Each row comes from the steps of one path. Every step used is in the known rows, and no mark comes twice. Write the path behind each row, first mark first.
In the rows, zero is written as 128.
Known rows:
R -> G -> F -> J -> U -> M: [185 114 105  91 109  86  96  66 142 171 114 133 122 133 122 111 126 111
 135 175 165  66 148 116 127 172 113 119  97 210  74 145]
G -> F: [122 114 147 128 153 137 123  93 100 135 129 126 106 123 156 101 147 144
 161 148 147  87 146 145  89 151  95 153 101 131 105  96]
R -> G -> F: [126  84 162 115 106 111 119  73 101 164 127 130  88 132 168 102 137 119
 143 121 143  63 143 140 111 176  93 135 121 136 117 118]
S -> M -> G -> Q: [ 69 108 178 121 147  74 159 120 127 130 156  86  86 101 193 145 167 162
 153  27 120 115 155 176  87  97 198  94 138 149 132 119]
F -> J: [106 107 144 146 142 126 161 104 137 110 142 133 107 106 104 135 164 160
 145 109 131  88 156 134 129 126 131 133 117 113 113 137]
Q -> G -> M: [129  95 186 162 130 141 144 105  78 146 166 155  87 108 156 106 186 139
 148  57 105  85 140 148  69 166 122  97  75 145 105 141]
F -> J -> G -> Q: [ 95 137 155 117 115 110 178 132 124 130 155  85  85  57 107 133 140 151
 121 113 140  64 162 111 125  94 178 119 124 101 127 142]
G -> M: [119 122 170 157 137 128 157 130 109 110 142 157  86  89 143 120 167 163
 153  95 134 100 143 151  88 167 138 131  90 141 103 122]
Q -> G -> F -> J -> R: [170 100 132 143 165 162 105  76 119 168 166 125  83 115 100 115 170  76
 153 142 113  21 144 134 120 154  80 130 103 130  98 168]
R -> J -> U -> M -> G: [173 164 151 146 125  47 135  71  96 162 125 158 148 138 140 119 132 133
 165  90 143 108 194 191  82 160 165  85  96 182  95 121]
W -> J -> U -> S -> M -> G: [165 151 183 120 185  87 124 159 100 156 162 130 159 158 144 130 155 128
 122  70 136 131 184 180 120 121 186 114 143 175 174 147]
H -> J: [108 119 153 134 119 125 149  85 107 130 122 130 121 104 156 121 150 149
 159  86 147 111 115 143 116 135 108 171 115 129 117 157]
U -> J: [100  98 147 146 152 130 129  94  81 138 132 131  96  87 113 148 142 162
 125 120 109  97 164 129 110 129 132 176  91 109  98 110]
S -> W: [ 88 113 188 144 113 122 155 116  84 136 139 135 109 115 141 162 118 183
 181 109 125 129 179 167  64 123 134 120 132  74 106 109]
U -> S -> M -> G -> Q: [ 95 115 171  97 172  72 129 127 140 139 196 105 102  75 170 133 142 163
 130  22 116 129 186 166  94 105 223 106 129 154 124 130]
Q -> G -> F -> J: [140  88 128 127 157 149 118  79 116 151 162 127  99 130 127 109 180 131
 159 129 113  50 134 112 110 142  88 121  88 137  91 148]
M -> G: [ 88 126 188 140 145 116 167 101  94 119 149 138  97 121 141 108 179 143
 167  50 117 112 154 179 116 164 148 109 108 110 118 127]
Q -> G: [110  89 192 145 114 135 129  73  64 165 165 129 106 117 153 112 170 140
 146  60 109  92 168 156  73 124 113 100  91 106 129 131]
Q -> G -> F -> J -> U: [169 113 132 123 155 144 102  77  84 173 161 127 126 143 129 115 167  89
 142 156 128  46 139  95 112 132  96  92  97 168 112 142]
W -> J -> U -> S: [178 159 177 146 153 127  92 139  87 156 152 140 136 148 113 120 141 120
 124 116 154 104 197 155 124 119 170 127 107 123 173 141]
R -> J: [137 121 160 178 124  84 144  75  95 151 130 146 125 121 143 131 128 154
 163  94 133  79 180 172  80 129 129 133 129 120 128 106]
H -> J -> F: [137 132 148 128 103 144 177  87 115 164 138 128 116 120 131 122 100 107
 168  98 163 123  93 145 116 127 101 139 118 129 126 165]
G -> F -> J: [129 114 116 127 165 139 137  96 148 112 134 127 105 122 116 117 161 149
 160 161 145  67 136 118 124 147 102 159 104 137  91 128]
S -> M -> G -> F -> J -> R: [144 118 119 123 209 116 150 121 166 127 151 107 113 121 124 129 169 102
 156 126 119  67 127 164 134 156 109 153 159 190  95 146]
W -> J -> U: [147 152 186 165 129 121 131 129  77 150 110 121 123 171 129 132 161 117
 148 122 162  93 169 162 113 114 148 117 122 124 183 126]
U -> J -> R: [130 109 145 167 158 142 115  95  84 158 140 127  81  75  86 149 138 105
 118 129 108  69 170 153 124 136 120 185 108 106 101 127]
H -> J -> G -> F: [135 141 144  90 121 139 154 108  81 148 114  98 149  90 158  84 118 133
 138 158 156  76  98 111 112 157  64 208 121 143 112 148]
S -> W -> J: [105 127 197 167 115 123 156 147  96 132 113 128 107 165 131 167 144 186
 194 105 136 119 174 174  89 132 138 134 136  64 145 129]
H -> J -> U -> S: [165 153 145 105 140 120  95  96  85 166 164 155 161  90 133 120 114 109
 127 108 157 117 145 122 128 131 140 150 111 166 124 171]
F -> J -> G: [121 128 159 126 129 132 187 130 106 123 143 111 126  78  92 116 138 159
 112 129 130  74 157 122 124 124 118 149 123 101 126 137]
U -> S -> H -> J: [143 131 119 115 105 115 110  94 100 142 151 141 137  98 110  99 102 167
 160  91 145 130 158 130 134 163 117 156  92 134  94 173]
S -> M: [ 98  91 169 132 148 104 157 108 100 136 139 103 141 109 169 140 137 181
 132  84 133 120 166 172  59  92 125 147 145 153 137  92]

Write each row's path:
[164 108 128 115 121 108 109  82 117 167 132 136 108 141 126 125 132  82
 130 172 156  46 133 104 146 160 110 109 135 178 115 142]	R -> G -> F -> J -> U
[152  83 134 135 143 126  89  74  96 189 125 122  57  92 109 130 122  69
 118 165 119  24 148 126 141 189  87 194 122 145  89 141]	U -> J -> R -> G -> F
[118 125 128 114 181 128 152 106 150  97 142 138  96 137 120 112 189 137
 177 121 123  74 123 134 155 186 122 133 101 141  85 144]	M -> G -> F -> J
[153 157 137 100 152 102 109  83 100 149 123 132 135 141 153  85 160 120
 169 138 158 115 152 164  96 180 134 104  75 196  75 117]	J -> U -> M -> G -> F
[179 139  91 103 150 110 101  85 143 142 122 128 140 123 116 109 144 138
 152 193 171  89 152 116 108 144 119 134  76 203  71 128]	G -> F -> J -> U -> M
[125 103 152 150  94  87 131  95 162 160 154 114  22  72 104 147 142  74
 135  85 140  18 158 141 154 129 173 101 145 118 124 184]	F -> J -> R -> G -> Q
[151 138 131 142 190 140 140 107 153 114 147 133  79 121  97 111 182  82
 169 133 124  48 133 160 163 194 111 137 118 144  87 163]	M -> G -> F -> J -> R
[141 109 210 176  82 109 137 131 104 179 114 133  69 153 113 167 122 104
 169  99 136  71 178 197 122 163 124 131 174  71 157 170]	S -> W -> J -> R -> G
[148  92 156 153 108 114 137  87 135 157 147 140  65 101  84 132 137  81
 124 102 132  35 157 154 157 164 113 129 149 122 124 176]	F -> J -> R -> G
[ 85 108 180 124 168  94 174 116 106 127 148 108 133 123 172 132 159 167
 144  44 116 133 152 189  82 129 141 120 142 157 126 110]	S -> M -> G
[126 120 160 137 146 142 161 151  66 132 135 140 104  45  98 133 134 164
  94 138 109  81 141 106 103 165 132 189  86 137  86 116]	U -> J -> G -> M
[138 139 140 140 146 118 142 107 104 131 144 131 128 119 100 140 147 119
 134 132 143  78 157 126 128 109 141 103 123 144 131 130]	F -> J -> U
[146 137 180 166 117 150 175 131 117 162 126 117  91 176 108 117 125 116
 168 100 167 110 146 179 112 116 132 116 114  94 179 136]	W -> J -> F
[145 136 179 152 106  88 175 102  65 163 138 124 144  99 129 109 102 156
 127 112 130  65 190 158  73 125 122 144 142 103 144 102]	R -> J -> G
[171 149 139 125 115 116  89 106  60 162 167 144 147 125  89 105  88 134
 137 119 147 119 210 137 102 137 151  78  97 137 119 119]	J -> U -> S -> H
[138 134 154 132 136 136 193 163 121 106 144 140 112  70  93 116 150 162
 113 131 132  71 136 116 121 165 130 147 108 139 102 147]	F -> J -> G -> M
[119 103 183 153  75  92 113  85 124 178 149 109  29  78 146 132 126  66
 134  62 148  37 174 170 122 128 166  98 146 111 142 159]	J -> R -> G -> Q
[ 98 144 139 109  46  97 159 118  84 149 121  74 102  79 131 110  98 161
 160  94 161  90 138 117 124 122 139 126 116 112 119 162]	S -> H -> J -> G -> Q
[185 123  99  85 208 112  90 124 134 155 177 122 181 109 128 130 113 136
 109 175 148  91 164 106 105 102 131 150 138 217 110 119]	G -> F -> J -> U -> S -> M
[134 153 199 162 118 117 139 152  66 152 112 129 129 177 135 178 128 143
 188 133 153 118 176 164  85 110 153 102 145  94 162 124]	S -> W -> J -> U
[116 110 174 107 185  96 141 122 119 137 193 133 145 103 150 118 142 171
 125  42 106 143 184 180  93 139 167 134 130 156 121 126]	U -> S -> M -> G
[169 132 157 172 114 101 174  78 104 183 148 147 120 140 116 125  83 112
 173 101 154  86 163 173  77 115 125  99 127 117 144 111]	R -> J -> F
[167 136 152 132 130 104 151  99  78 165 132 116 147 109 147  92 103 144
 139 167 139  45 169 140  73 142  89 164 131 125 124  96]	R -> J -> G -> F
[124 115 137 107 158 150 136 115  61 158 127 100 123  73 117 116 118 147
 102 192 119  67 148  94 108 148  93 208  95 121  94  98]	U -> J -> G -> F
[110 129 124 134  84 111 148  85  88 130 115 120 128 125 128 117 121 165
 183  94 153 114 127 140 123 154  93 143 109 132 103 158]	S -> H -> J
[129 137 183 141 121 139 189 152  80 129 144 133 120  67 129  98 139 156
 116 110 134  89 148 140  81 168 128 145 103 131 118 116]	J -> G -> M
[155  97 157 141 114 127 105  76 111 179 131 123  69 114 140  99 127  61
 137 137 145  34 148 161 120 187  82 144 139 140 119 143]	J -> R -> G -> F
